What can hang from each mark:
k401: k130 k138
k747: k559
k845: k258 k401
k690: k130 k138 k747
k25: k138
k130: k690
k138: k401 k845
k258: k559
k559: k747

Each row was made from one small tree. The marks that hang from a mark follow it in brackets, in the order of their numbers. Every link used is in the known rows. Write each row's tree.
Known rows:
k25(k138(k401(k130) k845(k258))): [-25.8  -9.9 -13.4 -25.8  -9.0   1.1   5.8   4.7   9.1   0.2  -2.2  -3.4
   4.9  12.9  -0.5  -4.6  20.8   0.0  13.3  -3.4  -2.3   2.5   9.4  22.1
   0.3]
k845(k258 k401): [-29.4  -9.1  12.1   2.3  -3.2 -40.1  -1.6   0.4  -6.1  -6.0   5.5   1.1
  -4.8  -3.4   6.5  -0.9 -11.1   4.7  -2.8  -3.3  39.3   5.2  -2.9   1.5
  -8.0]
k258(k559(k747)): [ 15.0  -1.8   3.6   7.4   7.6   6.4  -3.3 -12.2  -0.7  51.8  -4.3  -3.1
  -3.3 -10.0  10.0  -5.1 -22.5   1.2  -5.8   0.2   7.1  -1.4   1.5  -0.9
   0.5]
k845(k258): [ 16.0 -12.2  15.8   4.6   0.6 -12.8  -0.5   1.5  -5.9  -7.8  -0.9  -2.7
   0.6  -1.2   5.2  -3.3 -11.0   0.1  -3.6  -4.1  26.4   1.5  -3.5   5.0
 -19.5]
k845(k258(k559)): [ 11.1 -28.7  -3.8   1.8   3.9 -13.9  -1.3 -13.9  -4.0  -2.5  -1.7  -1.6
  -6.7  -4.8   9.7  -1.8 -14.3  -1.9   6.3  -1.8  13.6  -0.1   1.8  -2.1
 -10.8]
k130(k690(k138)): [ 34.8  10.4  27.4  16.4   9.6  27.3  -3.0  -0.7  -9.7  -7.1  -6.5   6.4
   5.0   1.1  -3.6  -4.9 -10.3   8.6 -24.4   2.5  13.9  -1.2  -8.7  -4.3
   7.4]
k401(k130 k138(k845(k258(k559)))): [  5.9 -23.6 -26.8  -6.0  -3.1  -4.3   5.9  -6.3  10.1  -1.1   4.5  -6.7
  -8.9  -0.1   7.0   9.4   8.9 -29.1  12.7  -4.2 -37.6   2.3   5.4   5.0
  -7.4]
k845(k401(k130(k690) k138)): [-12.3  15.1  -2.4   7.5   5.2   1.0   2.6   7.6  -0.4 -10.2   3.3   6.8
   6.5  -0.7   0.5   3.9  -2.4 -13.9 -33.1   9.6  21.3   8.8  -7.0   5.0
  24.1]
k690(k130 k138(k401) k747(k559)): [ 18.1   4.5  -9.7  -4.4   5.7  14.1  -6.7  -0.7  -7.0  -7.6   0.1   0.5
  11.5 -11.6  -4.5   4.1 -10.4   6.6  23.1   2.7  14.6 -10.3   4.2 -29.7
   8.1]
k138(k845(k258)): [  5.5  -7.0  15.1   3.0  -5.3 -11.5   1.3   2.6   0.3  -2.2  -1.0  -2.3
  -7.9   6.2   1.7  -3.3   3.4  -2.2   4.0  -3.7 -17.1  -0.5  -1.7   5.6
 -16.5]
k130(k690(k138 k747(k559))): [ 50.6  -3.4  16.0  10.1  12.7  11.7  -6.2  -1.6 -10.3  -7.0  -3.4  11.3
   3.1  -3.0   0.7  -0.4 -18.8  13.3 -18.8   9.9   5.5  -4.8  -7.1 -21.7
 -13.3]
k845(k258 k401(k138)): [-25.6 -10.4  13.7  -7.5  -3.0 -38.3   1.7   4.9  -4.9  -8.5   7.8  -0.3
  -0.4  -3.7   6.9   8.0  -5.2 -28.7  -1.7  -7.4  35.7   6.6  -0.8  -3.5
 -11.4]
k130(k690(k138(k845))): [ 23.1  16.6  25.9  14.9   4.4  29.5  -1.8   0.3  -3.4  -1.7  -6.5   6.8
  -5.1   9.1  -8.0  -5.5   4.3   6.7 -15.6   2.7 -28.8  -3.8  -7.3  -4.4
   8.7]
k690(k138(k401 k845) k747(k559)): [ -4.2   4.8   7.1  -3.8  -0.7  10.8  -3.5   1.3  -2.0  -3.7  -0.9   1.4
   0.3   1.2  -3.9  -1.1   3.4   1.8  23.8  -6.1 -24.2 -11.7   7.6 -16.8
  -5.6]
k25(k138(k401 k845(k258))): [-30.2 -11.3  10.1 -29.7  -8.9  -2.7   3.2   1.9   2.8   2.5  -6.3   0.4
   2.7  15.5  -1.7  -7.6  16.6  -8.0  14.6  -4.5   2.4  -0.6   9.8  11.8
  -6.4]
k138(k401(k130(k690))): [ -7.5  13.2  -5.2  16.5   6.7  28.3   0.9   4.3  -1.4  -6.2  -5.3   5.9
  16.4   6.8  -4.4  -9.7  -0.1   7.0 -22.9  12.4  19.5   2.9  -1.9  15.9
  27.4]
k25(k138(k401)): [-11.8   9.3  16.5 -25.5   1.3  23.8   1.2   2.7  -1.9  -9.9  -9.8  -0.2
  12.4   5.2  -1.3 -11.3  -0.1  -1.3   2.6  -5.3  38.2  -3.9   6.8  11.8
  17.2]
k690(k138 k747): [ 38.7   7.5  26.9   5.9   3.3  10.0  -4.2  -0.2  -8.3 -10.1  -3.7  -5.5
   5.7 -11.3  -7.8   1.6 -11.6   8.2   0.0 -11.1  15.8  -7.7  -3.8 -11.7
 -36.9]
k130(k690(k138 k747)): [ 41.8   6.3  29.9  13.9   8.4  14.8  -5.2  -2.8 -10.5  -4.0  -7.2   5.5
   7.1  -2.2 -10.9  -1.0 -12.3  10.5 -23.7   5.5  12.6  -3.4  -9.3 -14.3
 -32.6]
k845(k258(k559) k401(k130 k138)): [-26.8 -25.1 -29.9  -6.6   0.1 -34.5   3.1  -8.1   2.5  -4.5  10.5  -3.0
  -4.5  -9.4  10.8  12.0  -4.8 -23.4   5.9  -3.3  19.8   8.1   3.9  -0.5
   1.1]
k559(k747): [ 19.2  13.5  23.3  11.3   4.4   5.0  -2.5   3.6  -3.0  45.4  -3.8  -3.6
   4.0  -6.1   5.5  -6.3 -19.0   3.2 -14.1  -2.3  17.5  -0.3  -3.8   6.9
  -6.9]
k25(k138(k845(k258(k559(k747))))): [ -1.0 -27.6  -2.5 -26.1  -2.8 -17.1   0.7 -14.2   7.1  64.1  -5.5  -1.3
 -12.9   5.2  10.3  -2.7  -0.7  -3.8   6.1   0.9 -16.8   2.5   9.0   4.6
 -22.8]

Write each row's tree:
[-34.2 -26.3  -4.5  -7.2   0.3 -47.3  -0.8 -11.1  -0.1  56.8   7.7  -0.3
  -7.2  -9.7  15.3  10.8 -16.1 -31.4   2.0  -2.0  24.2   9.4   5.2  -9.5
 -19.1]	k845(k258(k559(k747)) k401(k138))
[-39.7  -3.8  11.0   0.0  -8.4 -40.0  -0.4   1.1  -0.3  -0.8   5.2   1.6
 -13.2   5.1   2.7  -1.7   5.5   2.4   5.9  -2.4  -2.6   2.7  -1.1   0.9
  -5.5]	k138(k845(k258 k401))
[-21.9  20.9  -8.7   6.6  -4.9  24.4   3.4   7.3   7.7  -7.6  -1.7  -4.9
   5.4   5.6  -4.9  -8.2  13.5   2.8   8.7  -3.7 -19.7  -3.1   4.5  16.5
  24.7]	k138(k401(k130) k845)
[-33.9  -6.5 -11.6 -25.0 -10.5 -31.0   4.3   3.2   6.7  -1.8   3.5  -0.9
  -8.1   6.5   3.8   0.3  13.6  11.4   4.8  -1.7   3.6   6.7   2.6  15.6
   1.7]	k25(k138(k845(k258 k401(k130))))
[ -7.2  10.6  -7.4 -21.7   0.2  27.3   3.8   5.4   2.6 -11.5  -6.5  -3.8
  16.8   2.8  -0.8  -8.9   4.8   5.9   1.6  -4.4  33.8  -0.9   6.1  22.7
  23.4]	k25(k138(k401(k130)))
[-19.6  18.4  -1.5  12.8  -2.0 -11.0  -0.4   2.2   2.7   0.1  -0.1   7.8
  -5.5   3.5  -9.5  -1.7   6.1  18.7 -24.0  16.5 -18.5   3.6  -6.5  -0.2
  -8.1]	k138(k845(k401(k130(k690(k747)))))
[-36.6  -2.0 -12.2   4.1  -9.1 -36.1   2.3   3.9   6.0  -2.2   8.6  -2.2
  -9.8   1.6   3.4   2.6   9.5   9.8   5.0  -1.6  -7.4   6.1  -0.4  12.4
   1.4]	k138(k845(k258 k401(k130)))
[-49.4 -18.8  -6.5   0.6  -5.9 -48.8  -2.8 -14.5   4.2  64.6   5.2   1.5
 -21.0  -1.0  10.3   1.6  -5.9  -0.4   8.7   3.0 -15.4   5.9   4.8  -5.4
 -11.6]	k138(k845(k258(k559(k747)) k401))
[ 20.7  -9.1  -2.8  16.1   0.3   4.6   1.7   1.0   2.6   1.7   1.7   3.6
  -2.8   9.5  -4.4   2.9   9.6  10.1 -14.3   4.0 -26.6   5.1  -6.1   5.7
 -10.2]	k401(k130(k690(k138(k845(k258)))))
[-30.4 -23.1 -31.1   2.9   0.0 -38.0   0.0 -12.8   1.2  -2.0   8.3  -1.4
  -8.5  -8.8  11.2   3.6  -9.0  10.3   6.0   1.3  22.2   7.4   2.3   3.5
   6.7]	k845(k258(k559) k401(k130))
[-41.8 -17.5 -32.2   1.6  -6.4 -35.7   1.4 -11.5   7.5   2.6   7.6  -0.9
 -17.3  -1.0   7.7   2.4   5.8   8.2  14.8   1.5 -20.3   5.4   4.0   5.3
   8.3]	k138(k845(k258(k559) k401(k130)))
[-34.4 -21.3 -33.5   0.9  -5.0  -4.6   2.9 -10.3   9.0   5.1   1.8  -3.3
  -4.8   5.1   2.9  -1.5  11.9  -3.7  23.6  -0.6 -25.0   0.9  10.7  11.2
   6.8]	k138(k401(k130) k845(k258(k559)))
[-17.5 -11.5  -7.2   4.6   1.5 -28.9   3.6   6.0  -1.2  -4.6   7.7   7.2
   4.0   2.5   4.4   8.9  -0.8 -18.6 -27.6  10.2  28.4  14.1  -5.9   4.9
  -1.5]	k845(k258 k401(k130(k690) k138))
[-14.6  27.0   2.1   0.9  -3.4   1.5  -4.5  -0.6  -1.5  -5.3   3.9  -1.4
 -10.3  -6.3  -8.7   3.5   7.2  11.0  15.5  -2.9 -15.3  -4.9  -4.4 -18.2
  31.6]	k690(k130 k138(k845(k401)))
[ -1.0   8.2  -2.3  13.9   4.3  17.7  -0.8   2.6  -2.3  -2.6  -6.0   5.3
  18.4   2.7 -10.8  -6.3  -2.5   9.4 -23.1  15.0  18.7   1.4  -2.1   5.1
 -11.9]	k138(k401(k130(k690(k747))))
[-18.7  16.5  -8.0 -23.2  -6.5  30.0   5.3   6.3   9.1  -6.1  -7.0  -3.8
   6.7  10.3  -4.2  -9.5  19.2   3.8   8.7  -3.2  -8.0  -2.9   7.8  22.7
  24.8]	k25(k138(k401(k130) k845))
[  8.4 -11.4  15.3 -26.6  -6.7  -6.0   3.4   1.5   2.0  -1.2  -6.2  -1.2
  -6.5  10.6   2.5  -5.4  10.0  -0.8   3.6  -4.2  -5.5  -0.8   2.3   9.9
 -16.0]	k25(k138(k845(k258)))
[ -3.0  10.5  21.4  13.2   7.7  29.1  -3.2  -0.2  -8.1  -3.6  -6.1   7.7
  12.6   7.0  -7.9  -6.6  -3.2   1.7 -14.0   2.3  22.0  -1.8  -1.4  -2.1
  17.1]	k130(k690(k138(k401)))
[ 49.6   6.5  -7.1  -2.3   7.8   5.8  -5.3   1.0  -6.0 -11.9  -1.8   0.7
   3.4 -13.4   2.3  -0.1 -19.4  11.7   6.7  11.5   8.1  -8.1  -3.8 -22.9
   2.1]	k690(k130 k747(k559))
[-14.9  19.7  -4.9   7.0  -4.0  30.0   1.3   4.9   4.9  -6.4   0.4  -6.5
   5.4   2.4  -8.1  -1.6  14.9   4.8  16.2 -12.2 -22.5  -5.1   4.3   9.1
  20.9]	k690(k138(k401(k130) k845))
[ 26.9  17.0   3.0  18.7   2.9  33.0   0.6   2.5   2.7  -3.7  -3.1   3.0
  -1.1   6.4  -7.2  -2.0   8.6  14.2 -19.1   3.9 -33.6  -0.2  -7.0   8.1
  15.4]	k401(k130(k690(k138(k845))))
[-14.6  17.0  -4.6  -1.1   0.4  -3.8   3.4   9.2   1.5 -17.4   6.6  -4.6
   4.9  -9.7   4.8   6.7  -2.0 -16.6  -7.4  -6.3  23.9   4.0  -1.8   6.4
  20.2]	k845(k401(k130 k138))
[  4.2  17.9   1.5   2.1   3.4  31.8  -4.5   0.3  -6.4  -9.3  -1.9  -4.0
  12.6  -7.4 -10.0  -0.4  -2.9   2.1  16.5  -4.8  22.9  -6.7   0.7 -12.0
  27.3]	k690(k130 k138(k401))
[ 56.6   4.9  -4.0  -1.6   8.2  10.7  -6.8  -0.7  -7.7 -10.9   0.4  -1.1
   3.7 -16.2  -1.1   5.6 -17.5  13.6  14.0   2.4   5.8 -10.3  -3.0 -30.2
  -2.0]	k690(k130 k138 k747(k559))
[ 49.4  13.5  10.0   2.6   3.7  16.8  -6.1  -1.3  -7.6  -8.6  -3.2  -5.8
   7.8 -17.3 -12.3   5.1 -10.9  11.5   8.1  -2.2  13.5  -7.8  -7.0 -23.8
 -20.8]	k690(k130 k138 k747)
[-25.4  -8.0 -11.2  12.3  -3.8   1.9   3.4   3.7   4.9   5.5  -0.6   6.7
   5.4  17.1  -5.3  -4.3  14.9   0.9 -11.7  13.3 -15.2   6.7   0.8  13.9
   4.0]	k138(k401(k130(k690)) k845(k258))
[-28.6  -6.9  16.8   9.1  -2.6 -27.7  -2.5  -2.7  -4.5   5.7   3.8  10.8
 -11.9  10.1  -3.5   2.4   5.7   7.2 -12.8   4.3  -8.3   5.8  -5.5  -9.6
  -5.3]	k130(k690(k138(k845(k258 k401))))
[ 45.5  10.5  -5.0  -3.5   1.7  13.3  -5.8  -0.5  -1.9  -6.7  -0.1  -0.7
  -6.5  -8.8  -4.8   5.6  -2.3  11.5  21.4   3.0 -36.2 -11.5  -1.8 -30.0
   0.7]	k690(k130 k138(k845) k747(k559))
[ 45.9  -0.8 -10.1  13.1  11.6   9.1  -1.3   3.9  -3.9  -8.9  -3.2   8.8
   6.4  -2.5   4.8  -2.3 -15.0  18.9 -29.3  19.6   3.6   0.6  -7.1  -2.7
  -2.2]	k401(k130(k690(k747(k559))))
[ 35.1   5.1  12.3  -0.2   1.0   6.3  -3.6   1.2  -2.8  -6.8  -0.4   0.0
  -8.3  -3.8   0.6   1.4  -4.1   8.4  12.1  -6.0 -34.5 -11.7   1.0 -19.1
 -15.2]	k690(k138(k845) k747(k559))
[ 52.8  -1.6  -7.4  14.0  12.4  12.4  -3.3   1.5  -6.1  -8.5  -0.4   7.7
   7.4  -5.6   1.0   3.2 -14.7  21.1 -19.7  10.6   1.7  -1.5  -6.3 -10.7
  -6.7]	k401(k130(k690(k138 k747(k559))))
[ 18.0  19.5  -1.7   0.1  -2.8  25.2   6.1  10.9   8.7 -13.0   0.7  -8.1
   0.1   0.2   0.5   2.9  10.5 -23.7  -1.3  -8.1 -32.1  -2.1  -0.6  11.4
   9.5]	k401(k130 k138(k845))
[-23.3  19.1  -3.8 -14.4  -1.7   4.5   3.3   2.9   4.8  -1.4  -3.8  10.0
  -6.7  12.7  -2.1  -6.6  13.0  17.6 -24.6  13.9  -6.2   5.9  -4.5  15.1
  31.6]	k25(k138(k845(k401(k130(k690)))))
[  7.9  -8.5  16.6  -7.1  -5.9  -7.7   4.3   7.0   2.1  -5.3   1.5  -4.2
  -4.4   5.4   2.7   5.2   8.0 -34.8   3.8  -8.2 -20.8  -0.1   0.3   1.0
 -21.5]	k401(k138(k845(k258)))
[ -3.3  14.2  -4.2   9.2   2.2  28.1   0.0   4.2  -0.7 -12.3   0.9  -7.2
  15.9  -5.3  -4.5  -0.9   1.1   6.4   8.7 -12.9  19.1  -3.1   2.9   9.9
  18.6]	k690(k138(k401(k130)))
[-27.9  -5.5 -13.7   3.6  -8.6  -4.9   4.0   5.2   7.4  -0.7   2.4  -4.6
   3.6   8.1  -1.7  -2.9  15.7  -1.9  14.2  -3.0 -13.5   2.2   5.6  16.5
  -0.8]	k138(k401(k130) k845(k258))
[-30.6 -27.3  -6.8 -10.9  -0.2 -38.1   0.5 -10.9  -3.5  -3.7   7.0   0.6
  -8.8  -6.8  11.7   8.7  -8.7 -31.1   8.3  -4.4  23.9   5.2   4.2  -9.6
  -4.7]	k845(k258(k559) k401(k138))
[ 29.8  23.5   6.1   3.7  -0.6  29.7  -3.0   0.6  -0.2  -7.7  -2.3  -4.8
  -4.4  -4.4 -10.2   0.8   5.6   6.6  15.7  -4.9 -28.5  -8.4  -5.0 -13.0
  20.5]	k690(k130 k138(k845))
[  3.3 -24.7  -3.9  -9.4  -2.7  -7.9   3.3  -8.5   4.6   0.5   0.6  -3.3
 -12.2   2.5   6.9   5.5   4.2 -37.1  16.3  -5.5 -31.4  -1.1   5.5  -5.0
 -13.3]	k401(k138(k845(k258(k559))))
[  3.8   9.8  -1.8   6.2  -0.6  17.4  -1.6   2.7  -2.0  -9.0  -0.3  -7.9
  17.8  -9.6 -10.9   2.5  -0.7   9.0   9.8 -10.2  19.9  -5.0   2.6  -0.8
 -21.4]	k690(k138(k401(k130)) k747)
[ 10.8  -7.8  -7.0  -2.8  -6.3  -4.6   6.8   9.8   9.0  -7.8   4.5  -7.7
  -1.4   2.2   2.8   8.5  12.3 -27.5   3.0  -7.3 -24.6   3.8   1.2  11.2
 -15.3]	k401(k130 k138(k845(k258)))
